Each row was made from one small tree. Brackets hold a mark, then the marks that hang from it, in alphabetical order. Every link used is in the known rows. Write each row's tree.
Known rows
(muvug sumu): [ 1.67  0.40  0.80 -0.05  0.69 -0.27  0.97 -0.59 -0.05 -0.48  0.04  0.58
  3.78  3.81  1.90 -0.40  0.98 -1.23  0.61 -0.21]
(gikeza ribi): [-1.48 -0.96  0.54  2.52  0.10 -0.52 -0.24  1.17  0.25 -0.90  2.49 -1.60
  0.22  2.78  0.29  0.74 -1.09  0.95  1.99 -1.07]
(voreki (muvug ribi) sibebi tanep): [-1.79  2.42 -0.12 -4.33  0.63  1.11  3.21  3.11  1.95  0.88 -9.10 -0.98
 -0.45  1.14 -0.94 -5.84 -0.23  0.56 -3.15  2.19]
(muvug ribi): [ 0.71  1.19 -1.89 -0.20  0.62 -1.35  1.78  2.03  0.26  0.27 -2.74 -1.05
  0.81  2.61 -1.29 -0.24  0.35 -1.14 -0.53  0.08]
(gikeza ribi (sumu tanep) voreki): [ 0.03 -5.06 -3.06  7.82 -0.42  0.40 -4.52 -4.60 -1.68 -1.15  4.58 -3.44
  3.45  4.89 -0.76  2.37 -2.40 -0.18  6.38 -2.20]
(muvug (ribi tanep) sumu): [ 4.47  2.10 -2.02  0.31  1.30 -2.75  2.91 -1.14 -0.30  1.02 -3.83 -0.06
  3.03  3.60  3.81 -1.93  1.46 -2.04 -0.43  2.21]
(gikeza sumu (voreki muvug sibebi tanep)): [-2.45 -2.76 -1.80  1.11 -0.20  3.56 -1.23 -2.46  1.14  1.84 -4.74 -1.60
  2.15  2.27 -2.41 -5.65 -1.84  0.63  1.76  2.15]
(voreki muvug (sibebi ribi sumu) tanep): [-0.96  0.55 -1.68 -3.47  1.05  4.01  1.95  2.74  4.47  0.69 -5.35 -2.20
  0.58  0.67 -0.37 -5.13  2.30  3.45 -5.89  0.44]
(voreki muvug (sibebi sumu) tanep): [-1.77  0.82 -0.19 -3.62  1.49  3.50  1.06  1.04  2.93  0.30 -6.11 -2.11
 -0.04 -1.48  1.32 -5.32  0.83  2.88 -4.26  1.04]
(ribi tanep): [ 2.31  0.45 -1.03  0.76 -0.10 -1.29  0.19 -2.57 -0.54  1.22 -0.84  0.22
 -1.62 -2.93  3.22 -1.10  0.22  0.24 -0.34  2.25]
(voreki muvug (sibebi ribi) tanep): [-1.62  1.00  0.23 -3.81 -0.62  2.92  2.28  2.48  3.14  1.05 -5.66 -0.02
 -0.51  0.58 -1.41 -5.36  0.96  2.58 -4.02  1.37]
(sibebi ribi sumu): [ 1.75 -0.81 -3.40  0.59  1.26  1.64  0.54  1.62  2.91 -0.07  0.79 -2.19
  1.85  2.57 -0.56  0.44  2.74  1.83 -3.33 -1.65]
(sumu tanep): [ 1.61  0.05 -0.21 -0.02 -0.35 -0.30 -1.74 -2.36 -1.47 -1.56  0.75 -0.25
  0.20 -1.59  1.30  1.79 -0.21  0.10  0.15 -1.11]
(gikeza sumu): [-0.75 -1.69 -2.09  2.76 -0.24  0.78 -1.18 -1.05  1.19  0.06  0.67 -0.15
  2.19  1.24 -2.00  0.21 -1.18  0.57  2.58 -0.18]
(sibebi ribi): [ 0.82 -0.23 -1.49  0.18 -0.45  0.48  0.85  1.57  1.59  0.32  0.60 -0.07
  0.76  2.18 -1.62  0.22  1.41  0.96 -1.43 -0.82]
(gikeza sumu voreki): [ 0.13 -4.09 -3.58  4.95 -0.10  1.34 -2.59 -3.30 -0.50  1.28  1.15 -1.65
  3.20  3.89 -2.58 -0.19 -1.32 -1.04  4.31 -0.12]
(voreki (sibebi sumu) tanep): [-2.07  0.49 -2.08 -3.02  2.42  1.71  0.81  1.10  3.19  0.38 -4.00 -3.86
 -0.08 -1.23  0.89 -2.52  0.36  1.49 -3.27  2.67]
(sibebi sumu): [ 0.73 -0.56 -1.95  0.26  1.62  1.13 -0.32  0.36  1.30 -0.44 -0.03 -2.21
  1.24  0.32  1.19  0.27  1.35  1.01 -1.80 -0.81]
(muvug ribi sumu): [ 2.35  1.76 -1.15 -0.36  1.31 -1.36  2.70  1.53  0.36 -0.22 -2.83 -0.34
  4.50  6.54  0.60 -0.91  1.30 -2.26  0.03  0.08]
(gikeza ribi (sumu tanep) (voreki sibebi)): [-0.06 -4.28 -4.03  6.31  0.12  0.83 -4.11 -3.39 -0.49 -0.22  2.37 -4.59
  2.76  5.29 -1.72  0.52 -2.03  1.19  4.32 -0.62]
(voreki (sibebi ribi)): [ 0.68  0.49 -2.57 -1.17  0.10  1.12  1.18  2.69  2.99  1.19 -1.62 -1.18
 -0.08  2.26 -2.49 -1.74  1.92  2.04 -3.47  0.89]

Write each row's tree
[ 0.21 -4.77 -1.21  7.07 -1.37  2.04 -4.21 -4.42 -2.13 -1.29  2.75 -1.89
  3.65  4.74 -0.70 -0.35 -1.95  1.02  5.22 -3.65]
(gikeza ribi (sumu tanep) (voreki muvug))
[ 3.03 -0.90 -3.62  0.51  0.80  1.37 -1.15 -0.51  1.40 -1.68  1.61 -2.55
  2.05  1.07  0.71  2.20  2.65  1.75 -3.20 -2.77]
(sibebi ribi (sumu tanep))
[ 3.87  1.79 -1.21 -0.46  0.86 -1.74  0.92 -0.98 -1.05 -1.77 -2.06 -0.63
  4.73  5.05  2.00  1.11  1.23 -2.30  0.12 -1.00]
(muvug ribi (sumu tanep))
[ 2.94  1.05 -1.53 -0.93 -1.07  1.36  1.67  0.23  1.94  2.48 -4.43  0.72
 -1.49 -0.98  0.98 -5.51  2.39  3.51 -4.99  1.74]
(voreki muvug (sibebi (ribi tanep)))
[-0.74  1.16  3.51 -2.81  0.00  1.73  2.02 -0.65  0.26 -0.65 -3.80  1.79
  3.40  2.12  2.95 -4.14 -0.13 -0.86 -0.01  0.20]
(voreki (muvug sumu) tanep)
[ 3.23  0.72  2.52 -0.71 -0.69  1.09 -0.54 -2.80 -1.75 -2.01 -1.05  2.02
  3.96  1.98  3.42 -1.26  1.30  0.01 -0.43 -2.81]
(voreki (muvug (sumu tanep)))
[ 3.48  2.02 -3.68 -0.96  1.77  0.55  2.25  1.05  2.01  1.82 -7.63 -2.37
 -0.13  0.09  2.51 -5.66  2.76  2.68 -5.77  1.67]
(voreki (muvug (ribi tanep)) (sibebi sumu))
[ 1.45  1.68  1.81 -1.95  0.27  1.83  1.48  0.81  0.97  0.38 -4.05  1.17
  2.89  3.64  1.30 -5.04  1.78  1.25 -2.54  0.04]
(voreki (muvug sumu) sibebi)
[ 0.79  0.64 -0.72 -1.94 -0.98  2.66  1.45  2.93  2.51  1.20 -3.54  0.58
 -0.17  2.07 -2.10 -4.46  2.20  3.32 -4.60 -0.60]
(voreki muvug (sibebi ribi))
[ 2.25 -3.54 -6.19  3.85 -0.47  1.88 -3.12 -3.08  0.94  0.92  0.51 -2.88
  3.34  4.57 -3.68 -0.08  0.54  0.85  0.97 -0.18]
(gikeza (sumu tanep) (voreki (sibebi ribi)))
[ 2.92  1.61 -2.90 -1.88  1.46  1.42  0.38  1.32  1.18 -0.88 -6.03 -2.90
  1.45  1.30  0.63 -2.92  2.41  2.52 -5.38 -1.75]
(voreki (muvug ribi) (sibebi (sumu tanep)))
[ 3.01 -3.24 -7.20  4.82 -0.24  0.90 -1.07 -3.32  1.75  3.93 -1.33 -2.49
  1.63  3.45 -1.58 -2.95  0.83  1.32  0.51  2.92]
(gikeza sumu (voreki (sibebi (ribi tanep))))
[ 1.77 -3.91 -1.51  4.38 -1.45  2.57 -3.99 -5.44 -2.29 -0.47  0.19 -0.12
  3.58  2.19 -1.00 -1.14 -1.04  0.01  3.31 -2.71]
(gikeza (sumu tanep) (voreki muvug))
[ 3.84 -0.45 -4.36  1.34  1.04  0.47  0.84 -0.83  2.41  1.36 -0.19 -1.96
  0.36 -0.52  2.63 -0.52  2.95  2.03 -3.69  0.59]
(sibebi (ribi tanep) sumu)
[ 3.63  2.78 -0.28 -2.23  0.45  0.25  1.53  0.67 -0.15 -1.00 -6.13 -0.19
  4.02  4.71  1.50 -3.62  1.95  0.15 -2.94 -0.89]
(voreki (muvug ribi (sumu tanep)) sibebi)
[ 1.06 -2.50  1.92  4.05  0.08  1.55 -0.37 -1.76 -1.71 -0.20  1.12 -1.00
  4.85  8.82  2.09 -2.86  0.18 -0.54  3.05 -2.22]
(gikeza ribi (voreki (muvug sumu)))
[-0.76 -2.54 -1.65  5.51 -0.52 -0.17 -3.07 -2.19 -0.16 -2.50  4.09 -1.83
  2.42  2.40 -0.28  2.78 -2.26  1.40  4.46 -2.24]
(gikeza ribi (sumu tanep))
[ 1.51 -2.94 -1.83  5.58  0.14 -1.19 -1.40 -3.79 -1.90  1.47  1.96 -2.94
 -0.23  2.45  3.19 -0.51 -0.92 -0.52  3.35  1.36]
(gikeza (ribi tanep) voreki)
[-0.81 -0.67 -0.61 -0.89  0.37  1.30  1.51 -0.44 -1.01  1.12 -6.31 -1.37
  1.40  3.23 -0.65 -4.50 -0.63 -2.31  0.57  0.91]
(gikeza (voreki (muvug ribi) tanep))
[ 1.43 -0.24 -2.23  0.04  0.41  1.31  1.04  0.98 -0.22  2.15 -6.38 -2.21
  1.10  5.09 -2.12 -5.24  1.17 -0.23 -1.72  0.43]
(gikeza (voreki (muvug ribi) sibebi))
[ 2.92  1.02 -3.66 -0.51 -0.11 -0.36  1.40  0.07  2.39  2.62 -2.60 -0.87
 -1.62 -0.54  0.80 -2.77  1.98  2.29 -3.92  3.03]
(voreki (sibebi (ribi tanep)))
[-3.83 -4.63 -1.99  5.45  0.32  1.06 -1.86 -2.64  0.30  0.30  1.76 -3.71
  2.92  5.10 -1.51 -0.39 -3.80 -1.06  6.74  0.83]
(gikeza ribi sumu (voreki tanep))
[ 0.03 -2.05 -2.43  6.24 -0.31 -1.10 -1.13 -2.37  0.69  0.44  2.27 -1.22
  0.96  1.20  1.34  0.00 -1.98  1.69  3.88  0.99]
(gikeza (ribi tanep) sumu)
[ 2.78 -2.18 -4.76  1.14  1.97  1.68 -3.22 -3.26 -0.36 -0.03 -0.58 -5.12
  1.72  1.40  1.12 -0.13  1.44  0.82 -1.76 -0.25]
(gikeza (voreki (sibebi (sumu tanep))))
